In the rows, zero is written as 128.
Known rows, with every step that occurs
Q, T, M, Z: [122 124 149 157  85 156 150  89 172 124 152 120 130  98 121 131 145 101
 147  31 110]
P, M: [127 118 119 147 117 138 119  76 132 125 117 125 106  76 174  94 148 140
 153  86 132]
P, M, S, Q, Y: [114 119 126 127  99 159 145  78 170 132  97 105 122  87 141  97 164 136
 154  78 136]
Y, Q, P: [102 147 152 173  88 137 152  97 146 128 108  99 129 121 143 116 123 112
 121  84 130]
A, M, Z, Q, P: [ 96 120 156 176  91 157 131  95 162 102 145  80  95  96 184 119 155  90
 149  43 114]
M, Y, Q: [ 81 135 160 150 114 149 137  79 162 141 113  97 125 142 122 111 136  97
 139  83 137]
P, M, Y, Q, Z: [111 123 122 152 119 155 156  88 154 136 109 125 120 106 134 108 152 136
 159  84 137]
S, Q, P, M, Z: [109 139 156 154  94 144 166  98 165 124 106 120 124  95 148 112 132 124
 138  76 137]
T, M, Y, Q, P: [ 83 131 150 166 112 150 150  68 184 138 127  76 116 138 126 125 156  77
 131  51 125]
Y, Q, P, M, Z: [111 145 145 173  85 144 161 103 154 123 104 117 131 102 141 116 130 121
 134  82 133]
M, S: [102 119 157 113  90 159 108  75 163 122 116  82 120 110 152  86 151  97
 131  67 118]
M, Z, Q: [110 118 162 146  95 173 110  83 149 105 142 109 108  93 168  95 120  88
 151  47 118]
A, M, Y, Q: [ 79 130 149 173 106 141 142  86 168 129 121  63 107 122 154 125 171  97
 144  73 129]
M, S, Q: [ 97 128 160 112  83 160 128  75 178 129 100  68 131 108 142  90 154 102
 134  74 131]
Z, Q, T, M, Y: [ 98 107 140 170 105 171 117  59 155 134 159  76 111 138 152 114 132  87
 166  34 125]
Z, Q, Y: [ 97 108 141 162 116 170 117  65 136 127 142  86  97 134 159 102 120 104
 149  52 122]
T, M: [108 121 138 154 112 141 121  59 159 127 134  74 105 100 160 111 157  89
 129  53 117]
Q, T, M: [119 123 141 161  93 145 143  80 161 133 150 108 126 109 128 129 147 108
 145  41 114]
Z, Q, P, M, Y: [ 94 111 142 172 117 165 116  71 140 126 144 100  97 138 178 101 118 101
 159  55 130]
T, M, S: [101 118 143 133  98 157 121  57 182 126 126  58 113 107 149 103 171  78
 131  45 114]
Y, Q: [108 142 143 161  92 136 135  82 141 131 102  84 130 103 147 105 134 117
 130  94 135]
A, Q, P, M, Z: [ 98 113 172 170 108 166 136  83 133 110 143 139 104 109 197  99 140 105
 154  50 119]
Z, Q, P, M: [104 111 137 175 111 160 112  71 133 121 143  97  97 124 189  99 117 107
 156  57 129]
S, Q, T, M, Y: [101 134 153 153  93 147 166  79 180 143 121  89 136 116 116 126 148 110
 146  60 137]
S, Q: [106 136 155 142 101 137 138  77 151 133 105  86 122  98 154 101 135 119
 133  89 141]
A, M: [100 123 142 167 104 131 122  84 146 117 132  70  95  94 186 115 168 109
 138  70 119]

Rows
[104 119 151 162  99 166 131  71 176 113 148  84 104 103 158 115 145  70
 140  27 111] -> T, M, Z, Q, P
[110 139 139 164  71 151 157  83 173 138 113  77 146 111 114 124 151 108
 141  64 129] -> Y, Q, T, M, S
[106 125 127 152 118 148 138  78 154 137 107 119 118 104 143 104 151 130
 159  89 142] -> P, M, Y, Q
[ 99 141 164 155  97 137 156  92 157 130 110 101 122 116 150 112 124 116
 125  79 135] -> S, Q, P
[102 110 169 164 102 163 127  73 126 123 154 121 117 117 179 104 142 108
 160  49 119] -> A, Q, T
[ 86 135 160 155 105 153 150  87 166 144 121 108 135 146 106 121 135 103
 146  73 134] -> M, Y, Q, T
[ 97 138 154 155 105 142 165  90 166 135 106 113 122 116 143 114 134 123
 139  80 142] -> S, Q, P, M, Y
[116 129 152 160 101 147 149 107 151 111 131 154 110  99 159 113 126 119
 137  61 118] -> Q, P, M, Z
[104 124 153 113  84 171 155  90 179 126 103  77 133 111 130  95 155 111
 134  65 123] -> M, S, Q, Z
[120 120 126 129  90 156 140  79 168 132 104 107 129  83 145  98 163 137
 161  76 137] -> P, M, S, Q, T
[115 142 142 168  79 141 152  93 147 137 114 100 144 109 123 121 132 125
 141  80 133] -> Y, Q, T
[ 91 126 140 159 115 158 159  72 181 137 126  74 119 130 119 124 161  85
 135  50 121] -> T, M, Y, Q, Z
[130 114 128 153  99 165 127  85 149 115 134 136 113  73 164 102 140 127
 172  58 128] -> P, M, Z, Q, T
[106 121 148 158 101 152 149  79 173 139 151 110 127 128 114 132 149  98
 149  38 116] -> Q, T, M, Y
[101 110 170 167  97 171 137  70 147 118 158 115 118 109 169 112 153  92
 161  30 114] -> A, Q, T, M, Z
[123 113 128 151 108 168 132  83 150 114 127 134 106  77 159 101 140 127
 166  59 126] -> P, M, Z, Q, Y
[ 90 108 169 168 108 169 136  63 148 129 158 108 116 130 164 114 155  90
 163  34 118] -> A, Q, T, M, Y
[106 121 170 155  93 173 122  93 154 102 146 120 108 106 166 103 112  86
 145  40 114] -> M, Z, Q, P
[109 144 137 176  91 138 156  97 146 129 103 108 129 108 146 115 131 126
 133  89 136] -> Y, Q, P, M
[106 138 149 157 100 138 160  91 158 130 106 111 122 103 153 110 133 129
 136  83 141] -> S, Q, P, M
[116 118 162 151  86 176 122  90 155 108 150 121 118  98 152 106 119  94
 158  37 115] -> M, Z, Q, T
[103 118 151 174  86 159 131  93 163 106 148  80 102  91 174 122 159  96
 158  41 114] -> A, M, Z, Q, T
[ 76 132 154 179 103 140 151  93 171 127 124  71 107 131 152 130 167  96
 140  68 127] -> A, M, Y, Q, P
[110 110 141 166  99 164 108  67 133 128 155  89 112 125 167 104 118 105
 163  49 125] -> Z, Q, T
[121 118 122 126  98 162 150  84 165 127 100 105 124  81 148  94 164 140
 156  78 133] -> P, M, S, Q, Z
[ 81 121 152 164 115 140 130  83 163 125 134  74  96 122 164 121 171  96
 144  65 122] -> A, M, Y
[105 142 140 166  83 145 156  96 158 129  98 100 132 111 140 112 137 121
 134  85 134] -> Y, Q, P, M, S
[108 108 135 172 100 166 114  59 147 130 158  73 110 124 162 111 131  94
 163  37 122] -> Z, Q, T, M
[107 117 147 156 101 166 121  63 173 114 145  76 105  94 160 110 150  72
 144  31 114] -> T, M, Z, Q
[104 107 137 162  92 174 113  58 158 129 154  66 114 128 157 108 138  89
 164  33 121] -> Z, Q, T, M, S
